Known rows, with every step that occurs:
D, Y, B, N: [ 14.4 -15.5 -24.9 -16.6 -18.3   3.0  14.4   9.6   3.7  35.1 -18.4   7.5
  -1.2   1.9  22.1   2.0  11.0 -10.7  11.5 -16.5   9.2]
S, D, Y, B: [ -0.3 -11.5 -16.7 -31.7   2.0  10.7  27.2  -0.7  26.1   4.9  -5.7  10.3
  -9.2  -7.4   6.0 -11.5   6.3  14.3   0.9 -24.0   9.3]
W, D, N, B: [ 13.8  19.6  -6.4   3.0 -11.2  10.1  28.9 -14.5  43.8  26.4   3.9  34.8
 -17.2  -0.2  17.8  24.8   6.7  18.3   7.6  18.0 -11.3]
Y, B, N, D, W: [ 18.4  -7.5 -65.3 -16.4  10.0  11.0  14.4  -0.5  -0.1  49.2  -0.2  14.6
 -14.3  23.3  50.7  44.7  17.6  -5.4 -16.7  11.3  11.1]
W, D, N: [ 21.6  12.4   9.6  -4.4  -3.6  19.4  25.0  -8.7  32.8  19.5  11.2  34.0
 -11.7  -0.3   8.8  12.0   7.5  20.5   3.0  17.7 -17.8]
N, D, W, B, S: [ 14.6   0.1 -48.4  -6.6  32.2  10.0   3.3 -11.0  16.5  10.5  -2.0   3.6
 -16.1   3.3  34.4  53.4  -4.4  -2.3 -34.5  24.2  -1.0]
N, D, Y, B, W: [ 14.1   1.7 -34.7  -8.2  10.3  12.6  -3.6  24.6   9.3  30.4  -5.5  11.8
 -16.5   4.0  21.8  37.5  30.2   2.5 -18.8   3.3  -5.9]
Y, B, W: [ -0.8   7.6 -49.1 -21.8   6.5  -9.8  10.7   6.0   0.4  45.0 -11.6  29.7
  -5.2  19.2  11.8  39.0   6.0 -22.6  -9.7   5.1   7.6]
Y, B, N: [ 11.1  -3.6 -51.7 -20.3 -10.6  -4.1  16.5  -3.8   4.4  47.9  -6.5  19.4
  -8.1  15.2  36.9  17.2  11.9 -11.3  -2.7  -6.0  11.6]
D, N: [  1.7   2.9   3.2  -6.7  -0.7  16.7  19.8  -6.1   6.8  16.2  -1.7  21.3
  -0.2  -2.8  -9.2   7.9 -10.8   7.6  -3.8  -1.1   0.2]
S, D, W: [  1.5 -12.3 -28.3 -24.1  23.4  29.7  25.9 -35.5  19.2  -7.1   3.2   4.7
  -4.0   2.8   2.2  15.4  -9.0  16.7  -1.7  10.0  19.0]
Y, D, N, B: [-15.5  22.5 -26.1 -15.2  -1.0   5.8  20.4 -16.5  23.3   3.9  -7.2  12.9
   7.9 -21.0  28.4  35.4   1.0  18.2   1.3  10.3  -9.4]
W, B, S, D: [ -0.8   6.1 -25.0 -26.2   3.6 -12.7   9.7 -19.3  35.4  -2.2  -6.9  11.7
 -12.7 -13.7  17.4  -1.4 -22.0  -8.8  -9.3  -5.9   0.6]
N, D, Y, B: [ 15.2  -2.4 -34.1  -7.5  10.6   7.5   7.9  21.5  17.5  23.8  -5.3   7.7
 -16.8  -3.0  28.3  26.5  27.6  11.9 -27.8  -9.9  -6.7]
N, B, S, D, Y: [  0.9   4.5 -35.6 -16.0 -18.8   3.2  12.9 -33.3  47.5   6.5 -19.0  -6.3
   5.6  -4.4  13.3  10.6   0.1   1.0  20.1  -5.4   5.2]
W, B, Y: [ -6.1   2.2 -38.6  -1.2  21.3 -25.1  16.0  -9.6  19.4  13.5 -19.8  23.6
 -31.1 -27.1  -3.4   1.6   1.2 -10.4 -11.1 -11.9  13.5]
W, B, N: [  6.5   5.9 -32.3  -4.7 -12.2 -11.8  -1.0  -9.5  13.7  20.9  -6.5  18.6
 -26.5 -12.6  30.6   6.0  -9.2 -13.2  -0.4  -0.3  14.8]
D, Y, B, S: [ 11.6 -13.8 -22.0 -25.7  -8.5  -6.3  18.5   6.0  15.5  23.9 -25.7   2.0
  15.1   2.8  12.6   5.3  -0.4 -16.7  -0.2 -18.7  -4.7]
B, W, D, N: [ 17.5  18.0   1.7  -6.5  -4.0  25.8   0.2  -3.3  14.2  32.1   8.2  36.4
  -7.8  12.5  -5.0  32.9  11.3  -1.4  19.4  38.9 -10.6]
B, S, D: [ 10.7  -2.5 -19.4 -34.4  -1.9  18.5   7.0 -35.4  35.1  -4.3   0.0  -6.1
  13.6   0.8   4.3  -5.2  -0.2   5.9   9.0   1.2  -6.7]
W, D, Y, B: [ 23.3   0.5 -10.3 -13.0  -6.1  -0.5  27.5   7.1  36.2  26.2  -4.9  26.3
 -11.5  -1.1  24.3  10.6  18.5   7.7   1.6  -0.8 -14.8]
W, B, S, D, Y: [  1.5  -0.1 -13.7 -25.7  -1.3  -9.2   9.3 -11.3  34.3  -5.7 -13.4   6.0
 -10.1 -19.3  13.2  -8.2 -20.7  -9.9  -2.0 -11.4  -0.2]
S, D, W, B, N: [  2.1  -9.8 -33.4 -22.0  15.6  20.6  19.8 -30.8  17.0   0.7   2.5  10.9
 -19.5  -1.3  19.2  12.3 -16.7   4.8   3.3  12.2  26.0]
D, W: [  6.8 -12.7 -36.5  -8.2  22.7  15.7  21.3 -30.3   2.0   8.6 -10.8   4.7
   6.4   9.8   4.8  39.1 -15.3  -6.1  -9.6  18.3  16.8]

Rows:
[-11.3   7.0 -44.0 -22.7  29.5  -3.0  19.8 -21.7  11.8  -9.2 -10.0   8.2
   2.3 -20.7  39.4  47.8 -16.9   0.7 -17.2  21.1   1.1]
Y, D, W, B
[ 13.6 -10.4  -5.6 -33.3  -8.8  22.1   7.0 -25.2  32.8  -7.1  -7.7 -11.8
  17.6  -4.9  -0.1 -14.1   0.7   4.4  18.0  -5.6  -6.8]
B, S, D, Y
[  7.0  21.1 -32.9   6.5 -19.8   1.6   1.1 -14.1  35.6  31.2 -15.2  21.6
 -13.6   3.0  12.2  42.5  16.3  -6.4  26.3  23.9   3.3]
N, B, W, D, Y
[ 16.1  -3.0 -46.2  -1.1  32.4  25.9   5.9 -12.7  10.3  10.8   4.6   2.1
 -12.2   7.1  24.7  53.4  12.4  14.0 -30.2  23.9   3.2]
N, D, W
[22.2  9.4 -1.8 -6.2 -9.1 20.3 -7.3 -1.0 19.0 23.9 -2.6 22.6 -6.6  5.9
 -1.9 25.9 21.1 -5.3 26.7 30.1 -9.5]
B, W, D, Y
[-10.3   3.0 -19.4 -12.9   6.4  20.0  31.8 -24.6  32.2   9.3  -1.8  19.6
 -16.9 -11.6 -12.9  -4.1   7.7  25.4  14.2  -6.5  15.4]
S, D, N, B, Y
[  7.6 -10.3 -43.3  -5.9  12.4   4.5  13.6 -23.6  -1.1  19.2 -12.2  12.1
 -14.0   4.1  27.1  35.4 -25.3 -19.3  -3.7  20.0  25.6]
D, W, B, N
[ -1.8  -7.2 -39.7  -5.8  26.7  -6.3  22.8 -20.1   5.8   7.8 -15.9  15.2
 -13.3  -1.1  14.9  38.9 -33.3 -17.1 -21.6  13.1  20.5]
D, W, B
[  3.6  -9.7  -0.9 -22.2  -1.8  23.2  15.2 -13.2  29.3 -11.2  -2.1   0.7
  -5.8 -16.1  -5.8 -19.1   7.2  21.9  12.2 -16.1   7.7]
S, D, Y
[  7.6 -13.5 -19.1 -30.7  -8.9  19.2  20.5  -3.6  21.1  13.9  -2.7   6.7
  -9.6  -3.3  15.4 -15.1  12.6  12.1  14.6 -17.3  13.7]
S, D, Y, B, N
[ 19.0  18.2  -6.6  -4.1 -15.0  10.7  24.9 -19.8  47.2  27.1   1.2  27.1
  -5.5   4.2  19.1  23.2   3.9  11.2  12.3  21.7 -18.3]
W, D, N, B, S
[ 29.3  -1.2  -9.8 -19.8  -9.2   0.9  23.7   1.4  39.3  26.0  -7.5  19.1
  -0.1   4.1  26.4   9.6  15.2   0.5   6.3   3.5 -21.5]
W, D, Y, B, S
[  8.7  -3.9 -54.8   3.6  45.4   8.3  10.0  -7.9  11.1  14.0  -3.8  12.0
 -31.1  -6.2  20.1  47.4  10.7   4.9 -32.3  18.5   9.4]
N, D, W, B, Y
[ 27.9   2.3 -38.3  -0.6 -10.6  30.2 -16.4 -12.1  11.0  27.8  11.7   1.2
 -16.9   3.7  38.5  20.4  35.1  14.5   3.8  16.2   2.6]
B, N, D
[  4.2  -3.3 -44.0 -43.1   4.9  -4.9  27.0 -12.9  26.8  24.0  -6.7  11.7
   6.7  13.2  23.0   9.6  -0.5  -6.5 -11.4 -10.8  -2.9]
Y, B, S, D
[  4.9  27.2 -43.4   5.0 -13.9  -1.4   1.4 -21.6  37.6  33.8  -8.6  26.1
 -16.1   8.0  16.3  49.1  16.3  -4.7  18.9  29.7   3.7]
N, B, W, D
[-13.0   6.2 -71.0  -1.8  20.4  -4.3  26.0 -38.7  26.3  13.4 -25.9   4.1
  -3.0 -16.6  15.3  44.4  18.5   4.6   9.8  13.8  14.3]
N, B, Y, D, W
[ 19.6  -3.9 -33.6 -14.8   7.0   9.0   3.8  16.3  20.7  23.8  -7.6   0.3
  -5.7   1.3  29.9  26.0  24.8   4.6 -22.5  -5.8 -13.9]
N, D, Y, B, S
[ 13.5  10.6 -40.4   0.6  -3.0  -3.1  -8.6  -1.1  17.3  22.4   2.5  16.5
 -37.6 -12.1  43.5  19.1   5.9  -2.2 -13.6   6.1   7.8]
W, B, N, D
[ 29.5  -7.6 -46.5  -1.6   3.6  38.6  -8.1 -19.4   0.5  28.3   8.4  -2.2
 -11.9  13.4  38.8  38.4  22.7   7.8   1.8  30.1  10.5]
B, N, D, W
[ -2.7 -13.6 -47.8  -2.4  39.4  -6.1  27.3 -23.1   3.6  12.4 -21.5  15.7
 -17.6  -7.9  -0.7  31.7 -17.8 -16.9 -12.8  11.9  24.7]
D, W, B, Y
[ 31.0  -5.8 -24.8   0.2 -16.9  32.7 -16.3  -1.0   9.1  25.0   3.6  -5.1
 -13.3  -1.3  32.8  11.4  34.7  12.6  12.8   9.2   1.9]
B, N, D, Y
[  5.0 -11.9 -21.3 -16.9  -3.9  -8.1  23.4  13.3  11.1  23.8 -22.7  11.3
   0.0  -3.9  10.3   6.1   3.2  -7.8  -6.6 -23.6   4.7]
D, Y, B
[  4.8 -11.4 -50.2 -42.7  16.2   2.3  33.0 -18.8  19.1  24.2  -9.6   9.9
  10.8  20.6  23.1  23.6  -9.9 -11.6 -13.2  -0.5   3.6]
Y, B, S, D, W
[  1.9  12.5 -50.7  -5.9 -16.8 -10.5   7.9 -36.7  39.3  19.2 -21.5  -0.9
   8.1   2.9  19.5  29.5  -2.9 -10.2   7.2   3.2   2.1]
N, B, S
[ -7.2  21.6 -52.0   4.2 -12.0  -4.6  -2.8 -22.0  22.0  30.6 -18.3  15.7
  -8.9   6.3   6.2  47.4   5.9 -13.1  13.6  16.9  15.3]
N, B, W
[ -0.7  10.8 -17.8  -5.5 -15.7   6.1  19.8 -20.5  24.1  24.8 -14.3  12.8
   8.1   3.3   3.4  22.5 -14.5  -3.5   8.1   4.8  -1.2]
D, N, B, S
[ -4.0   1.1 -42.2 -15.6  26.6   4.0  14.7 -23.9  17.4   1.9 -12.7   4.3
   1.1 -29.7   1.1  10.6  35.9  15.1   7.6   3.3  -3.4]
B, Y, D
[-10.4  12.7 -14.0 -15.6  -3.6  25.1  17.5 -18.4  25.4  12.7   2.7  23.1
 -12.8   0.0  -7.6  12.7  -2.9  16.2  16.2   7.9  14.0]
S, D, N, B, W
[ -3.4   3.8 -46.0 -22.3  18.3   5.2  11.1 -24.0   6.4  -0.5  -7.5   5.4
   1.8 -15.7  49.1  44.4 -10.1  -1.8  -2.7  27.0   4.8]
Y, D, W, B, N
